What can hang from each mark:
X: V
M: F X
F: M
A: V
Z: D M
C: V
D: A C Z
V: A C X

Every row comes from one small tree of marks. The marks that hang from a mark follow it in brackets, in alphabetical order. Every link used is in the known rows. Which tree was each row made from?
Known rows:
F{M{X{V{A C}}}}: [  0  36  57   4  63 -30 -54  10   3   0  53  31  -3  31  -4 -54  -5  -8
  57  20 -31  -2  21  -8 -38 -30  40 -10  33  -8   4   0  20  18  60 -14
   1 -22 -11  14 -23 -17  -5   4 -35   8 -21  37  38  12  -3  48 -15   9
   5  25  19  33  46  36 -19  13]
F{M}: [ 30  -5  31   4  -4  17 -25  23   7 -32  30   5  10   4  -2 -13 -19  14
 -14  25 -28  -5   4  -1 -39   0  -5 -25 -19  -2  21 -29  58 -18  44 -18
  45 -40   9   2  -2 -36  -4 -20 -38  11 -31  39   0  14 -11  31  21  22
   5 -12  30   1   6  30 -39   6]
F{M{X{V{C}}}}: [  4  15  42   5  49 -24 -43  13   6 -15  48  25  24   9   2 -44 -10   7
  46  30 -33 -18   7   0 -42 -27  11 -10  12  29  19   3  48   4  72 -15
  12 -23   1  17 -52 -43 -14  -3 -38  15 -10  36  21  13  -9  27  11  30
  -1  15  31  19  34  30 -31   7]
Z{D M}: [ 43  -9   4 -13 -13  30 -17  31  31  -1  19  -9  18 -15   8  -5 -32   8
 -37 -18 -59   7  28  18 -36 -21   8   0 -29  14  -7 -55  80  20  27  -4
  27 -23  35  -8   5  -1   4 -11 -28  27   9  11  -7   9  -7  -1  29  27
 -15  18  22   5   4  18 -47 -32]
V{A C}: [ 26  24  30 -26  11 -30 -27 -11  15   8  43   2 -25  35 -21 -18   1 -10
   8  -6 -35  30  16  19 -19  36  28  16  30 -28  -6 -23  -6   8  20  15
  26   1   3   8  24  -5   1  17 -36 -22 -14  24   8  -1   6  68 -15   1
  12  22   7  38  48  23  -5  -6]
M{X}: [ 18  -6  20 -18   5  33   1  -1  21 -25  13 -20   0 -13 -19 -13 -11  14
  24  21 -46  14  10   6 -48  18  14  -5 -11  15  13 -14  44  -4  35  -4
  36 -32  -3  -3 -14 -35  17  -8 -44  17   0  30  15  30 -26   5  20  20
 -16  30  31   6  10   7 -36 -23]
C{V{A}}: [  9 -28  11 -11  34 -17  -1  -9  24   2   4 -17 -11  26 -10 -11   9 -11
 -20  11 -38  42  27   0 -16  20  23  22  -8 -43   2 -19   9   5  15  18
  45 -15   2   0  33  13  22  24 -59 -45  -8  12  26  -3 -11  61 -11  -4
  10  -8  10  26  49   6   3   2]
C{V}: [ 10 -41  -4 -11  13  -7   9  -7  25 -22  -6 -21  18  -4  -7 -15  -2  -2
 -30  19 -36  33  11   3 -18  22   8  22 -32 -12  25 -19  22  -6  21  12
  52 -28   8   3  14 -22  15  16 -58 -28   2  11   4  -4 -12  42   8   5
   0 -15  22  13  33   3  -4   3]
A{V{C}}: [ 13  21  16 -37  12 -14 -16  -2   1   9  37 -12 -13  19 -19 -22 -12 -11
  14   9  -3  17   8  -5  13  51  14  27  -3   3  23 -31 -23  10  41  27
  11  -6   6  20  -1 -20 -16   1 -28  -2 -15  13 -18  -6   9  56  -4  -4
  20  21  11  20  29   4   1  13]
X{V}: [ 11   2  19 -19  14 -10 -18 -15  18 -17   5   5  25   5  -7 -21  -3 -13
  12  20 -32   2  -2 -10 -32  -5  17  12 -11  17  25 -17  34  -4  13  38
  40 -21  14   8 -15 -30  -2   5 -51  -5  -3  29  12 -12  -8  24   2  31
 -10   1  16  13  27   6 -27   0]
D{C{V} Z{M{F}}}: [ 24 -31 -34  31 -29 -24  26   8  11  -4  -9   0  16  10 -13  -1 -22  20
 -71  13 -37  17   3  29  33   8 -21  47 -52  -8  -5  -3  51 -28  -7 -17
   8 -18  24  34 -16   0  23  12 -37 -14   7 -11 -58  33  -2 -22  -2  21
 -20 -15  33 -13  29 -18 -19  29]
D{A}: [ 32  20   2 -31 -19   1   6 -10   8  -6  -4  -6 -15 -11 -23  -6 -18   0
   0  -2 -35  -6  22  -1 -20  18  27   2 -28  -1 -16 -38  11 -23  12  -5
  33 -14   3  -8  26 -31  15   3 -42   2   1  10 -18  10 -16  30  -4   3
 -19   7  11   5  21  31 -21   3]
D{A{V{X}} C Z}: [ 14  33 -23 -45 -53 -21   0 -22 -37  -5 -18  21 -43  14 -28   4 -22  36
  19  18  31 -13   5 -41  83  44  34  39 -37   0   4 -27 -57 -41  -8  35
 -25  11  -9  47 -20  -3 -13   9 -12  -7  -4 -26 -85  27  23  16 -16 -29
   7   5 -14 -28  38  31   1  48]
Z{M{X}}: [ 32 -22   6  -7  13  31  -5  16   8 -15  11  -7   7 -12 -10 -13 -26  14
  -5  14 -67   3  17  17 -50 -17  15  -5 -22  24  -1 -29  70  15  40 -39
  31 -39   8  11 -22  -7  21 -12 -50  35   8  24   8  36 -33 -17   9  22
 -32  46  36   5   2  13 -45 -20]
Z{M}: [ 35 -15   6  -7  -8  21 -13   7   9  -7  10  -2   4  -1   0  -7 -30  10
 -37   5 -53   4  11  20 -40   0   7   4 -24  11  -5 -38  65   2  13 -19
  43 -29  18   8   4   0   3  -8 -45  14  -5  24  -4  15 -18  15   9  19
 -16  24  27  14   9  15 -33 -18]
Z{D}: [ 33  -2  15 -23 -19  26 -14  13  31  -7  22 -22  19 -16  -7 -10 -15   6
 -12 -13 -30  20  21   9 -33   8   5  -2 -22   7  10 -39  48   5  33  30
  26 -13  27 -19   5 -26   0  -5 -29  14  -1  15  -3  -1  -4  19  41  19
   2  -3  12   8   3  17 -44 -29]
F{M{X{V}}}: [  8   0  35   3  36   5 -28  15  11 -27  28  18  32   9   2 -37 -15  10
  43  37 -28 -16  12 -15 -53 -40  12 -18   1  27  24  -6  65  -5  63 -14
  34 -47   0   9 -45 -39   0 -17 -43  25 -18  41  30  20 -17   7  14  28
 -11   8  38   0  12  25 -48   3]
M{F X{V{A C}}}: [  7  30  29  -8  60 -50 -23 -14  28  15  41   2 -13  48 -21 -50   8 -28
  38  19 -30   5  13  18 -29 -14  30   5  35  -7   0  25  18  28  42  12
  -2  -2 -19   3   8 -38  14  25 -28  -8  -2  13  23  14  -6  14 -34  25
 -11  55  19  45  36 -26 -25   3]
D{C}: [ 37   8 -12  -9 -25  12   2 -11  14 -20  14  -1  10  -8 -19  -5  -8   6
  -7   3 -33   4   7   5  -5  51 -11  33 -26   3  15 -14  19 -27   9  12
  24 -22  13   0 -12 -30  16   1 -32  -7  -7  21 -19  13   0  23  37  16
  -3   3  11  -8  23  25 -17   9]
X{V{A C}}: [ 11  29  33 -25  44 -48 -45 -18  20  11  42  16  -4  43 -14 -39   6 -26
  28   3 -30  17  15  -2 -16   7  39  22  33 -14  -5 -12 -10  14  20  33
  17  10   8  16   3  -3 -11  27 -39 -26  -5  25  19 -22  15  66 -19  12
  12  23   0  42  62  13  -5  -1]
A{V}: [ 14   7  10 -38   4  22  -1  -2   2 -12   8 -28  -1  17 -10 -14  -9  -5
   3  20 -15  18   4 -13  -4  35   8  15 -25   6  27 -35  -2   4  30  32
  30 -26   8  14   5 -20   0 -10 -41   5 -16  14  -8   2 -10  33  -9   3
   7  13  13   9  14  -1 -16  12]

Which tree is each row?
[ 38  36 -38   0  14  -7  10  13  35  31   5  19  27 -19  -1 -44 -31  -9
   6 -20 -45 -41  35  19   5 -52  22  19 -41  38 -28   2  49 -12  29 -21
 -32 -14  -4  -3 -24 -28  33  10 -13  52  34 -15 -25  33 -20 -58  21  42
 -50  43  13 -13   4   5 -54  12]
Z{D{A C} M{F X{V}}}
[  7   7  17 -52   6 -32 -37 -12 -17  -7  26  -6 -29  38 -13 -17 -11   5
  17  26  12  20  -6 -21  22  56  16  23  13   3  35  -7 -35  24  48  43
   9   8 -13  29  -8 -14 -33   4 -14 -25 -21   1 -19  -5   1  65  -4 -13
  31  37   1  18  27   8 -10  11]
A{V{C X}}
[ 26 -16 -22  15  35 -16  15  22  54  21  20 -17  12  15  -4 -38  -8 -13
 -35 -15 -50  16  43  42  -2 -21   6  27 -31 -33 -24   9  53  24  42 -27
 -17 -22  -5 -11   5   8  56  24 -21   7  16 -19   8  36 -11 -37  22  22
 -23  39  26  -3  15 -16 -30  -2]
Z{D{C{V{A}}} M{F X}}
[ 25 -22 -47  14 -32 -49  23  -3 -13   2 -31  24 -28  14 -19  -6 -32  22
 -60   7 -10 -10   2   9  59   2   4  30 -48 -16 -17  11  16 -46  -9 -23
  -8   9  -1  39 -13   6  12  28 -22 -20  15 -41 -80  41 -14 -11 -17   5
 -24   1   9 -14  36  -3 -12  42]
D{A C{V{X}} Z{M{F}}}
[ 18   5  35 -34   8 -44 -53 -11   6   0  37   9 -46  46 -19 -18  -2   1
   9  11 -12  33   5  -3  -9  43  35   0  42 -24   1  -3 -10  19  27  30
  19  24 -14  14  14   5 -11  21 -25 -42 -18   8   7  -1   0  70 -11  -8
  28  36  -5  36  41  19  -2  -6]
V{A C X}
[  8  28  -3 -56 -42  -6  -5 -11 -40  -9 -16   2 -62  17 -28   7 -28  35
  15  22  27   1   4 -45  51  22  44  14 -20  -2   2 -39 -32 -20   1  36
   5  14  -4  51  -3  -4 -29  11 -22   0  -8 -22 -67  20   3  34 -37 -28
   8  12  -6  -3  26  13 -10  38]
D{A{V{X}} Z}
[ 18  42  -4 -46 -37  12  16  -5 -27   5 -11  -7 -37   1 -27   7 -25  22
  11   7   0   9  17 -30  40  21  40  16 -40  -5  -7 -62 -30 -33  -3  16
   4  -6  15  34   9  -7  -3   3 -40  14  -3  -8 -66  10  11  23 -34 -23
  -1 -10   6   1  30  23  -5  31]
D{A{V} Z}
[ 15  -3   9  -6  34   3   2  -5  30 -18   4 -16  20   7 -11 -39  -5  -8
  24  29 -37  -5  -4   9 -46 -24   2  -4  -7  37  21  21  56   9  42  14
  27 -22  -6   2 -15 -62  22   4 -37  10   5  23  28  24 -29 -21  -3  45
 -21  26  33  16   2 -30 -49  -1]
M{F X{V}}
[  9  13  20  -7  47 -40 -13  -8  25  -4  32  -2  14  14 -17 -49  -5  -8
  30  25 -30   1  -6  22 -32  -9  13   6   9  31  24  27  29  13  53  17
   3  -8  -8   9 -16 -61   4  12 -28   1   5  15  14  16 -19  -4  -4  44
 -15  47  28  29  25 -27 -33   0]
M{F X{V{C}}}
[ 10 -24  -7 -17  13 -43 -12 -21  11  -8  -8  11 -27  34 -12  -9  12  -3
 -11  21  -6  32  12  -9  27  52  15  42  -4 -47  12  19 -22   0  10  25
  18   2 -17  12  -2  10  17  36 -35 -57 -14  -8   3  10   3  55   6  -9
  19   3 -13   1  47  16  15  26]
D{C{V{A X}}}
[ 26  24   3  12   2 -13  -2   2   9  12   4  24 -12  35 -25 -39 -12   9
  13  12 -34  -9   7  12   5 -46  23  23  -5  -1 -17   9  48  -8  -5 -21
 -15 -17   9  38 -30   7  27  14 -26  18  11  -2 -20  57   3 -48 -36  31
 -31  40  27   4  32 -13 -36  21]
D{C Z{M{F X{V{A}}}}}
[ 11 -11 -31 -21 -39 -46  12 -23  -9 -10 -30  24 -32  -6 -21   8 -12  36
 -16  13   3   2   4 -21  63  41  22  57 -44 -19  -4  -1 -22 -52 -16  10
   2  17 -10  33 -26   4   1  37 -29 -40   7 -28 -70  21  11  28   7 -23
   4 -30  -7 -15  53  35  16  40]
D{A C{V{X}} Z}
[ 23  31 -35 -20 -50 -23   9   3 -34   9 -15  13 -49  38 -29  -6 -39  21
 -27  13  14 -26  -2 -13  74   8  20  27 -44   1 -11 -19 -15 -32  -3  -4
 -25  12  -6  46 -10   3  -5  10  -1   8   7 -41 -90  39   1 -22 -27  -5
 -10  34  -5 -21  11  -4 -19  53]
D{A{V{X}} C Z{M{F}}}
[  2 -39  14 -27  30 -38 -18  -8   8  -9 -12  -5 -32  44 -18 -12   5   2
 -13  29 -15  42  15 -13  -9  29  32  14  11 -44  13   5   3  16  25  23
  48  -2 -14   6  19   8   1  38 -47 -60 -17  -2  18   2 -16  65 -13  -8
  16   7  -2  23  38   7   3   7]
C{V{A X}}
[ 26  44 -10 -15 -32 -30   3   9 -16  27  19  -2 -38  32 -24 -18 -40  12
 -28  -9  -7  -6   9  12  41   2  25  19 -29  -4 -22 -39  -8  -9  11 -12
 -18  13  12  44  16   5 -13  10 -20  20   9 -26 -89  20   2   9 -51 -10
 -10  28  15  20  27 -10 -13  37]
D{A{V{C}} Z{M{F}}}
[ 21  34 -34 -54 -23 -12 -11  -6  -4  17   2   4 -18   1  -2 -18 -20   4
  16 -12  17 -13  29 -27  63  36  31  35 -36   1   1 -25 -52 -11  29  42
 -33  14  -9   6  -2 -17  -5   8   2   4  -2 -33 -48   5  14  21  25 -22
  11  25 -27 -29  17  30 -16  21]
Z{D{A{V{X}} C}}
[ 24   8 -33  -6 -36 -28  31 -16  -4   1 -27  12  -3 -17 -25   7 -10  26
 -21  -7 -19   3  20 -13  51  34  19  63 -52 -19  -8 -23 -17 -60 -23  -1
   3   1  11  23 -13  -8  12  27 -45 -18  12 -16 -66  17  12  19   6 -14
  -8 -35   5 -15  57  32  13  36]
D{A C{V} Z}
[ 29   7 -41 -10  -1 -14  26   4  37  19  -3  -3  19 -31  -6 -16  -8  -4
 -19 -24 -35   1  51   5  34  25   8  56 -55 -18  -9 -23  -6 -34  14  11
  -4  -4   5 -16   2 -12  27  22 -36  -9  15 -20 -37  -4   4  25  49   1
 -11 -21  -6 -16  41  32 -11  10]
Z{D{A C{V}}}
[  6   8  51  -5  51  -3 -38  14  10  -9  22  13   4  34  -4 -48   1  -1
  53  29 -32  -4  24 -18 -54 -43  30 -15  16  -7   8 -11  43  12  51 -14
  28 -41  -4  13 -21 -17   9   2 -47  15 -26  41  46  21  -9  23 -18  18
  -5  20  25  10  33  27 -35  11]
F{M{X{V{A}}}}
[ 51  19 -10 -21 -14  20  -2  25  24  18   6   0   2 -17   4 -12 -40   3
 -29 -35 -53 -11  46  14 -19 -29  29  -2 -32  10 -29 -65  54  -7  21 -26
  15 -12  20  -9  12   4   7  -2 -29  36  15  -3 -34   5 -12  -6  20  10
 -32  14  12   7   9  37 -41 -24]
Z{D{A} M}
[ 24  27 -31 -39 -53 -13  -4  -8 -36   7 -15  33 -42  15 -15   2 -36  28
  -9  10  10 -21  12 -30  79  19  38  42 -43   5 -14 -35 -29 -32 -11  -2
 -22   6  -4  54 -30  29 -13   8  -9   9   7 -30 -87  35  14  -2 -23 -24
  -6  21  -8 -27  32  35  -6  48]
D{A{V{X}} C Z{M}}
[ 17  -9 -11   5 -17 -23   0   3  10   9  -4  16 -11  17 -22   1  -5  24
 -41   1 -44  29  27   5  32   8  15  61 -30 -43 -19 -26  20 -23 -16 -14
  12 -12  23  39  -9  46  22  28 -49 -20   6  -5 -43  21  18  19 -15  -3
  -2 -11  11   0  63  26  11  22]
D{C{V{A}} Z{M}}
[ 28 -44 -30  -3   3 -28 -17  15  21   5   3  11  25  -7  16 -12 -17   9
 -49  -5 -26   9  24   2  35  13  -5  41 -41  -4   9   1  41   3  32   6
   4  -2   4   5 -39  18   3  14 -21 -22  11 -24 -23  12  -1   9  47   5
   2  10   0 -22  30  19 -20  -4]
Z{D{C{V{X}}} M}
[ 36  24  -1  -3  36  -7  -9  23  40  29  24   6  11  19  -5 -55 -13 -21
   5 -18 -51 -12  35  28  -7 -53  17  14  -7  15 -18   6  57  26  33  -3
 -25 -20   4  -2 -17  -8  37  16  -8  36  12  -2  12  30   0 -49   6  45
 -27  58  10   3  12 -11 -50  -5]
Z{D{C} M{F X{V{A}}}}
